Each row was made from one path, in order. Every step used is in the known rows, and no mark comes twice. Write each row's path.
Known rows:
Y/W: [-0.05 -0.05  0.07  0.27 -0.20 -0.20 -0.11 -0.09  0.17 -0.17  0.10  0.20
  0.03 -0.05 -0.10  0.07  0.06 -0.11 -0.07 -0.26 -0.25  0.09  0.11 -0.11
  0.28 -0.05]
X/Y/U/R/B: [-0.01  0.19  0.18  0.23 -0.04  0.23 -0.16  0.16  0.44  0.07 -0.17  0.26
  0.09 -0.37 -0.31 -0.23 -0.02  0.01  0.06 -0.09 -0.14  0.04  0.18  0.26
  0.24  0.08]
R/B/Y: [-0.05 -0.01 -0.10  0.12  0.04 -0.02 -0.33  0.23  0.17 -0.26 -0.15  0.42
 -0.06 -0.36 -0.48 -0.27  0.05  0.11 -0.18 -0.13 -0.33  0.37  0.20 -0.12
  0.18  0.08]
J/Q: [-0.02  0.07 -0.12  0.30 -0.11  0.05  0.00  0.16  0.07 -0.16 -0.19  0.12
 -0.24 -0.06 -0.10 -0.19  0.03  0.03  0.14 -0.02 -0.15  0.15  0.11  0.06
  0.09 -0.03]
J/Q/Y/X: [ 0.10  0.08 -0.17  0.53  0.10 -0.15 -0.27  0.18 -0.01 -0.04 -0.14  0.05
 -0.09 -0.28 -0.06 -0.33  0.10  0.01  0.24 -0.21  0.07  0.38  0.26 -0.29
 -0.42 -0.10]
S/W/Y: [-0.01 -0.06 -0.01  0.25 -0.45 -0.07  0.15  0.02  0.28 -0.32  0.34 -0.02
 -0.06 -0.26 -0.33  0.25  0.03 -0.08 -0.24 -0.48 -0.22  0.08  0.05  0.08
  0.00  0.01]
B/Y/X: [-0.06 -0.15 -0.12  0.25  0.09 -0.16 -0.52  0.28  0.21 -0.37 -0.27  0.19
 -0.12 -0.19 -0.37 -0.33  0.07  0.01  0.00 -0.28 -0.17  0.22  0.31 -0.50
 -0.47  0.02]
Y/W/S: [ 0.03 -0.13  0.13  0.41 -0.18 -0.23  0.00 -0.32  0.16 -0.22  0.05  0.21
  0.10 -0.09 -0.20  0.33  0.10 -0.22 -0.08 -0.36 -0.31  0.19  0.18 -0.07
 -0.12 -0.02]
U/R/B: [ 0.00  0.11  0.06  0.09  0.05  0.21  0.06  0.13  0.03 -0.27 -0.04  0.31
  0.08 -0.18 -0.42 -0.25 -0.02  0.12 -0.19 -0.20 -0.26  0.22  0.03  0.18
 -0.04  0.07]
U/J/Q/Y: [ 0.12  0.08 -0.29  0.46  0.14  0.04 -0.21  0.27 -0.22 -0.11 -0.29  0.13
 -0.25 -0.20  0.13 -0.37  0.06 -0.16  0.05  0.10  0.05  0.25  0.07 -0.16
 -0.43 -0.17]
U/Y/N: [ 0.07 -0.02 -0.16  0.52  0.14 -0.14 -0.14  0.21 -0.07 -0.11  0.12  0.34
  0.06 -0.46 -0.16  0.16  0.18  0.31  0.26 -0.32 -0.10 -0.09  0.07  0.09
 -0.51 -0.01]
N/Y/U/J: [ 0.02  0.09 -0.17  0.18 -0.11  0.40 -0.01  0.14  0.32 -0.01 -0.12  0.17
 -0.17  0.01 -0.22  0.19  0.10 -0.16 -0.07  0.24 -0.13 -0.03  0.12  0.08
  0.19 -0.06]
Q/Y/W/S: [ 0.12 -0.08  0.00  0.62  0.02 -0.25 -0.15 -0.27  0.05 -0.12  0.14  0.24
  0.24 -0.29 -0.08  0.13  0.10 -0.16  0.08 -0.52  0.00  0.36  0.25 -0.31
 -0.26 -0.07]
X/Y: [-0.15  0.06  0.12  0.29  0.01 -0.17 -0.18 -0.03  0.43 -0.10 -0.13  0.14
 -0.13 -0.15  0.11 -0.50  0.04 -0.07  0.27 -0.26  0.02  0.10  0.16  0.19
  0.24 -0.01]
X/Y/N: [-0.17 -0.01  0.05  0.56 -0.09  0.01 -0.29  0.02  0.36  0.00 -0.12  0.24
 -0.14 -0.32  0.04 -0.28  0.11  0.00  0.60 -0.25  0.05  0.01  0.14  0.31
 -0.04 -0.04]
J/Q/Y/N: [ 0.06  0.04 -0.24  0.73 -0.05  0.15 -0.22  0.18 -0.07  0.01 -0.09  0.22
 -0.09 -0.37 -0.07 -0.10  0.10  0.10  0.48 -0.16  0.09  0.24  0.15 -0.04
 -0.27 -0.10]
W/Y/U/J/Q: [ 0.19  0.04 -0.23  0.18 -0.30  0.17 -0.08  0.56  0.20 -0.18 -0.16 -0.09
 -0.25 -0.45 -0.50  0.22  0.04 -0.14 -0.12  0.20 -0.18  0.03  0.21 -0.13
  0.02  0.02]
U/R: [-0.06  0.02  0.05  0.15  0.01  0.21  0.11  0.11  0.04 -0.37 -0.05  0.19
  0.01  0.00 -0.26 -0.21 -0.05  0.06 -0.02 -0.28 -0.13  0.05  0.01  0.09
 -0.17  0.04]
J/Q/Y/W: [ 0.10  0.08 -0.11  0.59 -0.10 -0.09 -0.17  0.02  0.02 -0.03  0.04  0.16
  0.05 -0.22  0.00 -0.12  0.06  0.00  0.12 -0.20 -0.02  0.29  0.19 -0.21
  0.09 -0.11]
Y/B: [-0.09  0.05  0.07  0.17 -0.16 -0.18 -0.04 -0.09  0.21 -0.36 -0.22  0.06
 -0.11 -0.15 -0.22  0.12  0.07 -0.03 -0.23 -0.23 -0.16  0.02  0.25  0.14
  0.03  0.14]
J/Q/Y: [ 0.07  0.09 -0.18  0.51  0.03 -0.01 -0.12  0.14 -0.02 -0.07 -0.09  0.14
 -0.09 -0.24 -0.02 -0.27  0.04  0.03  0.22 -0.17  0.07  0.30  0.17 -0.13
 -0.04 -0.08]
S/W: [-0.10 -0.04  0.03  0.29 -0.25 -0.01  0.13 -0.13  0.12 -0.19  0.17  0.19
 -0.05 -0.09 -0.11  0.12  0.01 -0.07 -0.21 -0.44 -0.23  0.03 -0.05  0.16
 -0.08 -0.05]
Q/Y: [ 0.00 -0.01 -0.14  0.41  0.17 -0.13 -0.18  0.06  0.01 -0.14  0.02  0.21
  0.02 -0.28  0.00 -0.26  0.05 -0.02  0.17 -0.38  0.15  0.29  0.19 -0.26
 -0.07 -0.06]
P/U: [-0.19 -0.03 -0.04  0.15  0.09 -0.31  0.08  0.07 -0.06 -0.30 -0.14  0.33
 -0.19 -0.12  0.03 -0.07  0.03 -0.24  0.22 -0.23 -0.10  0.05  0.09 -0.23
 -0.03 -0.20]
W/Y: [ 0.01 -0.07 -0.10  0.11 -0.25 -0.16  0.02  0.25  0.32 -0.41  0.10 -0.08
 -0.20 -0.29 -0.40 -0.02  0.06 -0.03  0.01 -0.26 -0.12  0.16  0.21 -0.10
  0.19  0.06]
S/W/Y/U/J/Q: [ 0.14  0.04 -0.12  0.33 -0.49  0.19  0.08  0.26  0.18 -0.13  0.13 -0.04
 -0.12 -0.38 -0.41  0.43  0.02 -0.14 -0.34 -0.10 -0.29 -0.01  0.04  0.07
 -0.17 -0.03]
Y/N: [-0.13 -0.12 -0.13  0.49 -0.13  0.16 -0.17  0.14  0.04 -0.11 -0.10  0.30
 -0.18 -0.29 -0.19  0.10  0.13  0.06  0.46 -0.18 -0.09 -0.02  0.06  0.14
 -0.25 -0.04]
P/Q/Y/U: [ 0.02 -0.09 -0.20  0.35  0.20 -0.07 -0.22  0.39  0.11  0.03  0.02  0.18
 -0.04 -0.43 -0.22 -0.04 -0.13 -0.19  0.21 -0.47  0.24 -0.02  0.42 -0.51
 -0.17 -0.17]

Write each row's path:
[ 0.13  0.09 -0.28  0.47  0.19 -0.08 -0.33  0.30 -0.20 -0.08 -0.33  0.07
 -0.24 -0.24  0.08 -0.42  0.10 -0.18  0.08  0.07  0.04  0.32  0.14 -0.29
 -0.73 -0.19] | U/J/Q/Y/X
[ 0.19 -0.02  0.05  0.46  0.10 -0.45  0.00 -0.15  0.05 -0.19  0.24  0.26
  0.29 -0.30 -0.17  0.35  0.15  0.09 -0.15 -0.46 -0.28  0.08  0.17 -0.09
 -0.43  0.01] | U/Y/W/S
[ 0.00 -0.04  0.08  0.40 -0.25  0.03  0.12 -0.44  0.44 -0.18  0.21  0.16
  0.07  0.14 -0.20  0.33  0.17 -0.15 -0.01 -0.25 -0.24  0.21  0.20  0.08
  0.19 -0.05] | N/Y/W/S
[-0.03 -0.11 -0.16  0.20 -0.07  0.22 -0.39  0.39  0.26 -0.22 -0.30  0.33
 -0.06 -0.29 -0.52  0.07 -0.02  0.04 -0.08 -0.03 -0.24 -0.02  0.25 -0.32
  0.13  0.09] | B/Y/U
[ 0.15  0.15 -0.15  0.50 -0.02  0.31 -0.09  0.29 -0.01  0.01 -0.14  0.17
  0.06 -0.32 -0.26 -0.05 -0.01  0.07  0.11 -0.06  0.00  0.16  0.18 -0.11
 -0.11 -0.02] | J/Q/Y/U/R
[ 0.02  0.02 -0.12  0.11  0.00  0.15 -0.37  0.36  0.22 -0.10 -0.24  0.45
  0.00 -0.48 -0.65 -0.01  0.03  0.09 -0.25  0.02 -0.38  0.24  0.25 -0.15
  0.25  0.11] | R/B/Y/U
[ 0.04 -0.17 -0.07  0.54  0.15 -0.34 -0.16  0.00  0.09 -0.11  0.18  0.17
  0.09 -0.31 -0.11  0.00 -0.07 -0.28  0.19 -0.73  0.17  0.16  0.43 -0.53
 -0.39 -0.22] | P/Q/Y/W/S
[ 0.11  0.06  0.04  0.20 -0.47  0.24  0.16  0.18  0.28 -0.17  0.31  0.08
  0.12 -0.45 -0.69  0.45 -0.01  0.01 -0.45 -0.33 -0.37  0.05  0.07  0.15
 -0.01  0.08] | S/W/Y/U/R/B
[ 0.00 -0.06 -0.09  0.21 -0.05  0.41 -0.31  0.40  0.21 -0.30 -0.26  0.35
  0.06 -0.24 -0.62  0.04 -0.08  0.10 -0.14 -0.09 -0.25 -0.05  0.19 -0.26
 -0.05  0.11] | B/Y/U/R
[ 0.05 -0.02 -0.12  0.44  0.25 -0.32 -0.37  0.11  0.03 -0.10 -0.05  0.10
  0.03 -0.34 -0.06 -0.34  0.12 -0.06  0.20 -0.44  0.16  0.37  0.29 -0.46
 -0.57 -0.08] | Q/Y/X
[-0.11  0.05  0.22  0.38 -0.15 -0.27 -0.24 -0.17  0.48 -0.04  0.04  0.15
  0.02 -0.12  0.12 -0.30  0.06 -0.14  0.18 -0.31 -0.09  0.09  0.18  0.09
  0.38 -0.05] | X/Y/W
[ 0.10  0.09 -0.22  0.20  0.00  0.24 -0.42  0.48  0.08 -0.06 -0.38  0.40
 -0.11 -0.48 -0.57 -0.07  0.03  0.03 -0.29  0.25 -0.39  0.27  0.21 -0.13
  0.05  0.04] | R/B/Y/U/J/Q
[-0.02  0.00 -0.03  0.31  0.00  0.37 -0.21  0.24  0.04 -0.31 -0.10  0.46
  0.10 -0.33 -0.60 -0.17  0.01  0.24 -0.02 -0.21 -0.30  0.21  0.08  0.07
 -0.25  0.08] | U/R/B/Y/N
[ 0.08  0.12  0.00  0.27  0.12 -0.41 -0.03  0.02  0.08 -0.31  0.02  0.16
  0.12 -0.36 -0.18  0.19  0.13  0.23 -0.27 -0.36 -0.16 -0.07  0.22  0.09
 -0.29  0.13] | U/Y/B
[-0.01  0.05  0.01  0.14  0.06  0.26 -0.14  0.21  0.08 -0.38 -0.10  0.39
  0.11 -0.23 -0.55 -0.31 -0.03  0.19 -0.23 -0.22 -0.31  0.26  0.10  0.00
 -0.08  0.10] | U/R/B/Y
[ 0.01  0.05  0.07  0.20 -0.05  0.18 -0.19  0.12  0.11 -0.34  0.02  0.41
  0.21 -0.20 -0.55 -0.18 -0.02  0.15 -0.30 -0.25 -0.38  0.25  0.11 -0.07
  0.01  0.08] | U/R/B/Y/W
[ 0.11  0.09 -0.22  0.24 -0.07  0.32 -0.15  0.45 -0.01  0.05 -0.43  0.16
 -0.25 -0.27 -0.24  0.13  0.01 -0.18 -0.10  0.37 -0.20 -0.06  0.09 -0.04
 -0.12 -0.06] | Y/U/J/Q
[ 0.07  0.13  0.01  0.09 -0.05  0.41 -0.01  0.33  0.13 -0.03 -0.16  0.33
  0.11 -0.35 -0.63  0.18 -0.04  0.06 -0.24  0.03 -0.31  0.02  0.11  0.09
  0.08  0.11] | Y/U/R/B
[ 0.12  0.13 -0.23  0.47  0.07 -0.02 -0.21  0.18 -0.17 -0.17 -0.35  0.09
 -0.22 -0.24  0.07 -0.23  0.07 -0.15 -0.08  0.09  0.01  0.23  0.15 -0.08
 -0.47 -0.10] | U/J/Q/Y/B
[-0.07  0.03  0.03  0.28 -0.28  0.04  0.03 -0.27  0.44 -0.14  0.26  0.17
  0.01  0.18 -0.11  0.13  0.13 -0.08 -0.01 -0.16 -0.20  0.10  0.14  0.05
  0.52 -0.08] | N/Y/W
[ 0.02  0.01  0.01  0.12 -0.38 -0.25  0.00  0.12  0.38 -0.51  0.01 -0.17
 -0.14 -0.36 -0.48  0.22  0.08 -0.03 -0.20 -0.28 -0.16  0.09  0.33  0.01
  0.15  0.18] | W/Y/B
[ 0.13  0.04 -0.25  0.40  0.18  0.12 -0.29  0.32 -0.06  0.05 -0.20  0.24
  0.00 -0.44 -0.11 -0.03  0.03 -0.16  0.01 -0.02  0.10  0.14  0.17 -0.31
 -0.24 -0.08] | Q/Y/U/J
[ 0.12  0.04  0.01  0.35  0.09 -0.42 -0.10  0.02  0.05 -0.16  0.28  0.28
  0.23 -0.28 -0.08  0.15  0.12  0.17 -0.16 -0.38 -0.23 -0.01  0.11 -0.12
 -0.07 -0.02] | U/Y/W
[-0.07  0.10  0.10  0.27 -0.06  0.05 -0.21  0.14  0.50  0.09 -0.21  0.17
 -0.06 -0.31 -0.10 -0.16  0.01 -0.09  0.21 -0.08 -0.04 -0.05  0.21  0.16
  0.34  0.03] | X/Y/U
[ 0.03 -0.07  0.01  0.28 -0.38 -0.22  0.01  0.06  0.28 -0.29  0.29 -0.11
 -0.06 -0.30 -0.39  0.19  0.09 -0.10 -0.22 -0.53 -0.22  0.15  0.14 -0.08
 -0.42 -0.02] | S/W/Y/X
